Each row was made from one small tree. The marks that hang from a mark follow it in brackets, in the order of their numbers. Every link used is in the known rows. Write each row's tree.
Known rows
Z_802[Z_354[Z_657 Z_775 Z_798]]: -7 6 -8 10 15 2 4 -1 -27 4 5 -5 -4 1 2 5 10 -5 0
Z_802[Z_354]: 3 13 8 -4 1 -6 5 1 8 -10 -3 -22 -12 -9 3 22 25 -1 -1
Z_874[Z_197[Z_802] Z_354[Z_657 Z_775]]: -14 -24 6 19 -11 16 18 1 -7 17 -11 10 8 4 -23 1 -21 12 -12
Z_197[Z_802[Z_354[Z_775]]]: -1 13 1 1 -9 11 26 0 -9 16 -13 -16 -6 -13 -12 35 19 4 -6
Z_798[Z_354]: 3 3 4 -17 5 -15 -11 19 15 -10 0 -33 -10 7 16 3 24 -6 2
Z_197[Z_802[Z_354[Z_657 Z_798]]]: -7 10 -9 -10 5 11 23 -11 -19 10 -2 -1 2 -6 -3 20 4 -7 -1
Z_798[Z_354[Z_775]]: 1 2 0 -3 6 -11 -11 22 3 -1 0 -33 -11 9 11 2 23 -1 0
Z_978[Z_208 Z_354]: 19 -1 17 2 -14 -13 -23 3 23 -28 20 26 -16 -7 -4 2 8 13 4
Z_874[Z_197[Z_802[Z_354[Z_657 Z_775]]]]: -20 -9 5 6 -10 6 30 -5 -23 21 -12 4 -5 -6 -24 19 2 5 -23
Z_736[Z_354]: 12 -2 -8 -6 -8 -8 -22 15 18 -9 0 -1 -7 1 11 -5 19 -5 11
Z_354[Z_657 Z_775 Z_798]: -4 1 -11 5 12 -1 -11 13 -22 3 5 -2 0 5 3 -8 3 -5 12
Z_802[Z_354[Z_775 Z_798]]: -3 8 -1 6 8 0 9 0 -13 8 -5 -16 -4 -6 8 16 16 -2 8
Z_197[Z_802]: 5 10 3 -15 -13 5 11 10 8 5 -12 -13 0 -11 -5 25 13 2 8
Z_874[Z_197 Z_354[Z_657 Z_798]]: -14 -28 8 13 5 2 0 -2 0 -2 0 9 12 9 -2 -16 -23 4 6
Z_874[Z_197[Z_802] Z_354[Z_657 Z_798]]: -14 -25 4 3 -6 14 21 -7 -5 15 -10 15 17 2 -10 -2 -29 6 2
Z_197[Z_802[Z_354[Z_798]]]: -2 12 0 -14 -4 10 28 -9 -6 13 -13 -11 2 -13 2 31 11 -3 7
Z_874[Z_197]: -7 -14 18 -7 -10 -17 -1 11 11 -2 -12 -10 -5 -6 -4 6 8 4 3
Z_978[Z_208[Z_775] Z_354]: 33 -2 21 2 -7 -15 -31 4 33 -24 28 34 -16 -18 -8 -1 11 12 -4
Z_978[Z_354]: 10 6 16 -1 -11 0 -18 11 21 -21 3 4 -6 -6 0 8 8 10 18
Z_874[Z_354[Z_657 Z_798 Z_802]]: 1 2 -11 1 14 11 -1 -14 3 -8 1 -4 18 12 12 -19 -22 -8 7
Z_197[Z_802[Z_354[Z_657 Z_775 Z_798]]]: -10 9 -13 3 5 16 26 -6 -32 19 -3 -1 2 -4 -7 19 3 -4 -3
Z_798[Z_354[Z_657]]: -1 2 -4 -12 13 -14 -16 17 3 -14 11 -22 -10 13 12 -8 18 -9 -5
Z_736[Z_354[Z_775]]: 8 -4 -10 6 -6 -5 -22 19 5 1 0 -1 -9 3 7 -5 17 -2 7
Z_197[Z_802[Z_354[Z_775 Z_798]]]: -5 11 -4 0 -2 15 30 -5 -19 24 -14 -10 1 -11 -3 30 10 -1 5

Which tree is each row?
27 7 6 -4 0 -13 -28 -13 22 -26 32 43 -9 -10 -9 -19 -7 3 -18 | Z_978[Z_208[Z_775] Z_354[Z_657 Z_802]]
2 3 -7 12 7 15 4 -8 4 8 -10 -13 18 6 12 -10 -18 -1 13 | Z_874[Z_354[Z_775 Z_798 Z_802]]
-2 12 -12 -22 13 -12 -9 2 6 -11 5 -25 -2 16 15 -15 8 -15 -12 | Z_798[Z_354[Z_657 Z_802]]
-4 11 -15 -9 13 -8 -9 6 -6 -1 4 -25 -3 19 12 -17 6 -12 -15 | Z_798[Z_354[Z_657 Z_775 Z_802]]
3 5 -25 -1 1 -1 -18 3 -5 -1 3 8 -1 13 6 -25 0 -12 -8 | Z_736[Z_354[Z_657 Z_775 Z_802]]
28 -3 15 -1 -1 -12 -28 -1 22 -17 28 40 -9 -17 1 -6 1 8 9 | Z_978[Z_208[Z_775] Z_354[Z_798]]
-5 11 -18 -3 12 2 -4 -2 -19 5 -1 -5 7 7 8 -15 -8 -11 5 | Z_354[Z_657 Z_775 Z_798 Z_802]
-1 13 -13 -1 5 -2 -6 3 -10 -2 0 -10 0 6 -1 -10 0 -7 -5 | Z_354[Z_657 Z_775 Z_802]
1 12 -7 -12 7 -8 -3 8 5 3 -7 -36 -3 11 16 -6 11 -8 -6 | Z_798[Z_354[Z_775 Z_802]]
-12 -17 2 17 0 4 6 -8 0 5 -7 1 11 12 -10 -20 -26 5 -15 | Z_874[Z_197 Z_354[Z_657 Z_775 Z_802]]
-12 -5 17 -10 -19 0 34 -8 2 16 -21 -7 -5 -16 -17 32 9 6 -11 | Z_874[Z_197[Z_802[Z_354]]]
12 -5 5 17 -6 -8 -26 7 -2 -23 29 36 -16 2 -14 -11 2 12 -6 | Z_978[Z_208 Z_354[Z_657 Z_775]]
-1 14 -11 -6 5 0 1 -1 -7 10 -12 -15 8 0 12 -3 -2 -7 13 | Z_354[Z_775 Z_798 Z_802]
-4 9 -3 13 8 0 2 3 -16 -4 7 -10 -12 1 -7 8 18 -2 -12 | Z_802[Z_354[Z_657 Z_775]]
-12 -16 6 11 -1 7 13 -11 2 16 -18 -3 20 5 4 -13 -29 4 5 | Z_874[Z_197 Z_354[Z_775 Z_798 Z_802]]
-8 -14 10 15 -8 4 11 -8 12 9 -17 -8 12 4 -6 -8 -20 8 -6 | Z_874[Z_197 Z_354[Z_775 Z_802]]
5 14 4 -13 -5 5 -7 -7 13 -11 -5 7 11 -3 13 -3 -12 1 23 | Z_978[Z_354[Z_798 Z_802]]
-19 -9 9 0 -11 7 38 -9 -20 33 -22 -1 3 -12 -11 26 -1 5 -3 | Z_874[Z_197[Z_802[Z_354[Z_775 Z_798]]]]
-3 13 -4 -9 -3 9 20 -6 -9 2 -2 -7 -7 -8 -12 25 14 -3 -12 | Z_197[Z_802[Z_354[Z_657]]]
28 8 7 -9 -1 -11 -20 -15 25 -14 22 37 -2 -16 4 -13 -10 2 2 | Z_978[Z_208[Z_775] Z_354[Z_798 Z_802]]
-21 -11 4 -10 -5 4 33 -14 -21 18 -11 9 3 -7 -12 17 -6 -2 -8 | Z_874[Z_197[Z_802[Z_354[Z_657 Z_798]]]]
-3 0 -9 0 14 -10 -16 21 -9 -4 9 -23 -11 17 7 -9 17 -6 -7 | Z_798[Z_354[Z_657 Z_775]]
-9 -15 9 -1 -2 2 13 -15 15 7 -17 -4 20 3 8 -11 -28 1 8 | Z_874[Z_197 Z_354[Z_798 Z_802]]
-2 -9 -7 22 15 13 -8 5 -11 -1 7 1 9 12 3 -14 -13 2 11 | Z_874[Z_354[Z_657 Z_775 Z_798]]
-10 -15 6 6 -2 1 5 -14 12 -5 -6 2 11 10 -5 -18 -26 1 -12 | Z_874[Z_197 Z_354[Z_657 Z_802]]
24 -7 7 2 7 -12 -32 -2 10 -22 38 50 -9 -10 -5 -17 -4 5 0 | Z_978[Z_208[Z_775] Z_354[Z_657 Z_798]]
0 -8 -23 7 7 0 -23 14 -18 4 9 16 0 11 10 -22 2 -10 11 | Z_736[Z_354[Z_657 Z_775 Z_798]]
-9 -22 12 2 -13 15 25 -6 8 19 -20 4 17 -4 -5 10 -22 8 12 | Z_874[Z_197[Z_802] Z_354[Z_798]]
5 15 1 -8 -5 3 -15 -5 12 -22 7 12 2 3 -1 -9 -10 1 4 | Z_978[Z_354[Z_657 Z_802]]
15 8 5 5 -13 -7 -14 -8 14 -15 11 24 -8 -3 -5 -6 -3 9 -4 | Z_978[Z_208 Z_354[Z_775 Z_802]]
